Known rows, with every way that one mark hangs from another
P{Y}: |   7 |   3 |  -8 |  13 | -14 |  -6 |  -5 |   4 |  -6 | -12 | -15 |   7 |   7 |  -8 |  15 |   4 |  -1 |   1 | -17 |   3 |  13 |
C{H Z}: |   7 |   0 |  -8 |  10 | -22 | -17 |   5 |  17 | -17 | -15 |  -4 |  11 |   9 | -13 |   5 |  -2 |   1 |  -1 |   4 |   5 |   8 |
Y{D H N P}: |  -6 |  -7 |  11 |  -5 | -19 | -37 |  31 |  21 |  -2 |  -4 | -26 |  29 |  21 | -15 |  39 |  -2 |   1 | -11 |  -9 |   6 |  17 |
Y{H{C{Z} N{Q}}}: |  -9 | -11 |   1 |   6 | -21 | -31 |   7 |  26 | -16 |  -9 | -26 |   8 |  18 | -27 |  11 |   9 |   7 |  -5 |  14 |  -5 | -19 |
N{H}: |   5 |   1 |   2 |   8 | -12 |  -2 |  12 |  12 |  -4 | -16 |  -6 |   4 |  18 | -11 |  10 |  -3 |  16 |  -2 |  -3 |   5 |   4 |
Y{D H N{Q} P}: | -12 |  -3 |  13 |  -4 | -16 | -40 |  19 |  22 |  -5 |  -3 | -34 |  26 |  30 | -10 |  31 |  -4 |   3 | -13 |  -5 |  11 |   4 |
N{H Q{D Y}}: | -15 |  -5 |  -1 |  23 | -21 |   7 |   7 |  17 | -15 | -10 | -27 |  15 |  24 |  -4 |  -4 |  12 |  31 |  -3 |   3 |  15 | -15 |
P{Y{D N{H{C{Z}} Q}}}: | -15 |   7 |   6 |  -4 | -24 | -29 |  30 |  19 | -23 |   1 | -32 |  28 |  42 |  -9 |  19 |  13 |  -3 |  -4 |   5 |   9 | -18 |
Q{N{Y{D H{C{Z}} P}}}: | -15 |  -3 |   5 |   0 | -33 | -38 |  31 |  21 | -22 |  -4 | -24 |  35 |  26 | -24 |  37 |  17 |   0 |  -9 |  11 |   4 |   0 |
N{Y}: |   6 |  10 |  -5 |  10 | -13 |  -3 |  -2 |   6 |  -2 | -11 |  -4 |  12 |  10 | -23 |   9 |   1 |  15 | -10 |  -8 |  12 |   5 |
C{H{N{Y}}}: |   0 |  16 | -10 |  -1 | -13 |  -5 |   2 |  27 | -15 | -18 |  -5 |  11 |   7 | -36 |  10 |  15 |  16 | -21 |   0 |   0 |   4 |
Z{C{H}}: |  19 |  -7 |  -9 |   5 | -11 |  -9 |   6 |  16 | -12 | -12 | -14 |  14 |   6 | -10 |   8 |   2 |   1 |  10 | -12 |  -2 |   3 |
N{H{C} Q Y{D P}}: | -15 |  19 |   2 | -16 | -17 | -25 |  24 |   9 | -20 | -10 | -26 |  24 |  38 | -13 |  17 |   9 |  14 | -17 |   9 |  13 | -26 |
Z{C{H{Y{D P}}}}: |   6 |   3 | -11 |  -4 | -18 | -28 |  20 |  17 | -18 | -17 | -34 |  31 |  20 | -18 |  28 |  12 |  -6 |  -6 |  -2 |   0 |  -2 |
Z{C{H{N Y}}}: |  10 |  -2 | -13 |   7 | -12 | -11 |   4 |  29 | -15 | -20 | -25 |  16 |   8 | -36 |  18 |  21 |   3 |  -7 |   0 | -12 |  -4 |
C{H{Y{P}} Z}: |   2 |   7 | -13 |   9 | -27 | -30 |   4 |  16 | -23 | -28 | -19 |  21 |  12 | -19 |  26 |   4 |  -6 | -12 |  12 |  -1 |   6 |
N{Q Y}: |   1 |  14 |  -4 |  11 | -10 |  -6 | -15 |   7 |  -5 | -10 | -11 |  10 |  19 | -18 |   0 |  -1 |  17 | -13 |  -4 |  17 |  -8 |
H{N{Q{D} Y}}: | -18 |  10 |   6 |   6 | -18 |  -3 | -11 |  22 | -14 |  -7 | -19 |  16 |  16 | -24 |   2 |  16 |  21 | -23 |   2 |  18 | -11 |
C{H{Y{D}} Z}: |  -3 |   5 | -13 |  10 | -24 | -24 |  18 |  19 | -18 | -13 | -17 |  24 |  24 | -26 |  11 |   9 |   3 | -14 |  14 |  12 |  -1 |
Y{D H{C} N P}: |  -9 | -13 |  10 | -10 | -23 | -48 |  41 |  19 |  -8 |   0 | -32 |  29 |  17 | -16 |  39 |   6 |  -4 |  -6 |  -4 |   0 |   6 |
H{C{Z} Y{N P}}: |  -3 |  -4 |   5 |   6 | -32 | -46 |  16 |  14 | -18 | -14 | -28 |  29 |  12 | -25 |  39 |  11 | -18 | -11 |  10 |  -3 |   1 |
H{Y{N P}}: |   1 |   1 |   6 |   9 | -20 | -31 |   4 |  15 |  -5 | -18 | -25 |  23 |  10 | -22 |  39 |   5 |  -8 | -17 |  -4 |   1 |  15 |
Q{N}: |   3 | -12 |  11 |  20 | -17 | -10 |  -7 |  19 |  -5 |  -8 |  -7 |   6 |   8 | -13 |  17 |   5 |   0 |  -2 |  -7 |   6 |  20 |
Q{Y}: |   4 | -10 |  -8 |  25 | -18 |  -2 |   0 |   9 |  -3 | -12 | -15 |   9 |   6 | -18 |   8 |   7 |  14 |  -1 | -10 |   5 |   8 |
C{H{N{Q{D}}} Z}: | -16 |   0 |   3 |   6 | -27 | -17 |  -5 |  34 | -29 | -11 | -19 |  16 |  15 | -14 |  -1 |  13 |   7 | -14 |  14 |  12 |  -7 |

Rows
|   2 |  -5 |  -5 |  12 | -15 | -15 |  14 |  17 |  -2 |  -7 | -24 |  17 |  11 | -15 |  29 |   5 |   4 |   2 | -18 |  -4 |  18 |
P{Y{H N}}
|  -3 |  -2 | -12 |   6 | -14 | -13 |  21 |  11 |  -4 |  -5 | -25 |  16 |  20 | -13 |  20 |   6 |  10 |   0 | -13 |   5 |   9 |
P{Y{D H}}
|  -8 |   0 | -11 |  18 | -24 | -12 |  -6 |  33 | -24 | -18 | -22 |  12 |  17 | -27 |   1 |  16 |  12 | -13 |  11 |   0 |  -8 |
C{H{N{Q{Y}}} Z}
| -15 | -17 |   7 |  29 | -28 |  10 |  15 |  27 | -16 |  -9 | -20 |  20 |  17 |  -8 |  13 |  24 |  24 |   0 |   0 |   8 |   8 |
Q{D N{H} Y}
|   3 |   7 | -14 |   6 | -19 | -25 |   3 |  15 | -17 | -28 | -21 |  15 |   6 | -18 |  25 |   7 |  -1 | -13 |   3 |  -3 |   9 |
C{H{Y{P}}}
| -11 |  -4 |   7 |  -8 | -18 | -30 |  23 |  26 |  -7 | -12 | -25 |  17 |  19 | -27 |  35 |   7 |   6 | -17 |  -3 |   0 |  10 |
Y{D H{N} P}
| -19 |  -3 |  19 |  -6 | -25 | -32 |  22 |  20 | -23 |  -6 | -33 |  25 |  22 |   4 |  23 |  10 |   3 |  -6 |   5 |   8 | -13 |
Y{N{H{C} Q{D}} P}
|  -5 |  -5 |  -2 |  11 | -26 | -27 |   7 |  21 | -16 | -16 | -21 |  13 |  10 | -42 |  20 |  20 |  -3 | -14 |  16 |  -6 | -11 |
H{C{Z} N Y}
| -25 | -10 |   6 |  10 | -39 | -30 |   4 |  24 | -31 | -12 | -40 |  25 |  12 | -16 |  16 |  27 |   1 | -11 |  14 |   4 | -18 |
H{C{Z} N{Q{D Y{P}}}}
|   2 | -16 |  -6 |  11 | -24 | -28 |  21 |  11 | -11 |  -7 | -16 |  12 |  10 | -18 |  13 |   1 |   5 |   8 |   7 |  -3 |  -5 |
Y{H{C{Z}}}
|  -2 |   3 |  13 |   7 | -10 | -12 |   7 |  22 |  -5 |  -9 | -16 |  11 |  29 |  -9 |  12 |  -4 |  13 |  -8 |  -2 |   9 |  -3 |
Y{N{H Q}}
|   7 |   3 |  -9 |  -2 | -16 | -23 |   5 |  28 | -20 | -28 | -31 |  21 |   8 | -30 |  33 |  20 |  -5 | -11 |   0 | -16 |   0 |
Z{C{H{N Y{P}}}}
| -15 |   1 |  10 |  -1 | -29 | -55 |  18 |  17 | -21 |  -5 | -40 |  35 |  32 | -21 |  31 |  11 | -16 | -20 |  15 |  11 | -14 |
H{C{Z} Y{D N{Q} P}}
| -18 | -15 |  12 |   1 | -26 | -42 |  19 |  20 | -17 |  -1 | -40 |  27 |  12 |  -1 |  26 |   8 |   2 |  -3 |   1 |   4 |  -7 |
Y{H{C} N{Q{D}} P}
|  -6 |  -8 |   5 |   7 | -33 | -29 |  33 |  19 | -22 | -15 | -27 |  30 |  20 | -16 |  33 |  14 |   0 |  -1 |   7 |  -7 |  -3 |
Q{Y{N{H{C{Z}}} P}}
| -17 |  -4 |  11 |  15 | -29 | -12 |  12 |  25 | -20 | -19 | -27 |  25 |  19 |  -9 |  35 |  19 |   7 | -13 |   9 |   4 |   9 |
Q{D N{H{Y{P}}}}
| -17 |   5 |  -5 |  -1 | -20 | -24 |   7 |  32 | -23 | -17 | -35 |  19 |  22 | -22 |  16 |  20 |   8 | -23 |   3 |   4 |  -4 |
C{H{N{Q{Y{D P}}}}}
| -14 |  -4 |   4 |  -3 | -25 | -33 |  30 |  20 | -15 |  -3 | -26 |  30 |  21 | -23 |  36 |  19 |   6 | -10 |   3 |   2 |   2 |
Q{N{Y{D H{C} P}}}
| -10 |   0 |  -6 |   0 | -14 | -13 |  21 |  23 |  -6 |  -7 | -28 |  14 |  19 | -28 |  25 |  16 |  10 | -11 | -10 |  -2 |   8 |
P{Y{D H{N}}}
| -21 | -21 |  -2 |   8 | -32 | -24 |  26 |  26 | -20 | -12 | -41 |  23 |   0 | -23 |  28 |  30 |  15 |  -5 |   3 | -10 |  -4 |
Q{D Y{H{C N} P}}
|   2 |  -4 |   2 |   5 | -23 | -17 |  24 |  12 | -16 | -12 |  -8 |  11 |  19 | -14 |  10 |   3 |   5 |   5 |  11 |   1 | -11 |
N{H{C{Z}}}
| -23 |  -2 |   5 |   2 | -27 | -34 |  -1 |  22 | -24 | -16 | -42 |  18 |  10 | -22 |  22 |  26 |  -1 | -21 |  14 |   2 | -19 |
H{C N{Q{D}} Y{P}}
|  -5 | -15 |   0 |   5 | -24 | -28 |  20 |  25 | -13 |  -9 | -18 |  10 |  10 | -33 |  19 |  11 |   5 |  -2 |  10 | -10 |  -6 |
Y{H{C{Z} N}}
|   1 |   8 |  -8 |   3 | -17 | -17 |  10 |   9 |  -5 | -18 | -16 |  18 |  12 | -20 |  28 |  -1 |  16 | -10 |  -6 |   1 |   8 |
N{Y{H P}}
| -13 |  -5 |  -2 |  -1 | -16 | -34 |  26 |  18 | -11 |   6 | -41 |  24 |  26 | -13 |  21 |  14 |   2 |  -2 |  -7 |   4 |  -9 |
P{Y{D H{C} N{Q}}}
|   1 |  -7 |  -8 |  17 | -26 | -27 |   9 |   7 | -14 | -13 | -19 |  15 |  10 | -28 |  14 |  11 |  -3 |  -4 |  13 |   2 | -10 |
H{C{Z} Y}
|  -5 |  -3 |  -2 |   5 | -16 | -20 |  29 |  19 |  -2 |   1 | -28 |  25 |  22 | -16 |  29 |   8 |   4 |  -4 | -16 |   4 |  15 |
P{Y{D H N}}
| -18 | -24 |   3 |  14 | -42 | -36 |  35 |  22 | -23 |  -5 | -40 |  40 |   8 | -13 |  32 |  19 |   4 |   3 |   5 |  -3 |   0 |
Q{D Y{H{C{Z}} N P}}
| -18 | -33 |   0 |  32 | -40 | -16 |  24 |  26 | -23 |   0 | -31 |  27 |   8 | -15 |  16 |  28 |  12 |   9 |  11 |   0 |  -1 |
Q{D N Y{H{C{Z}}}}
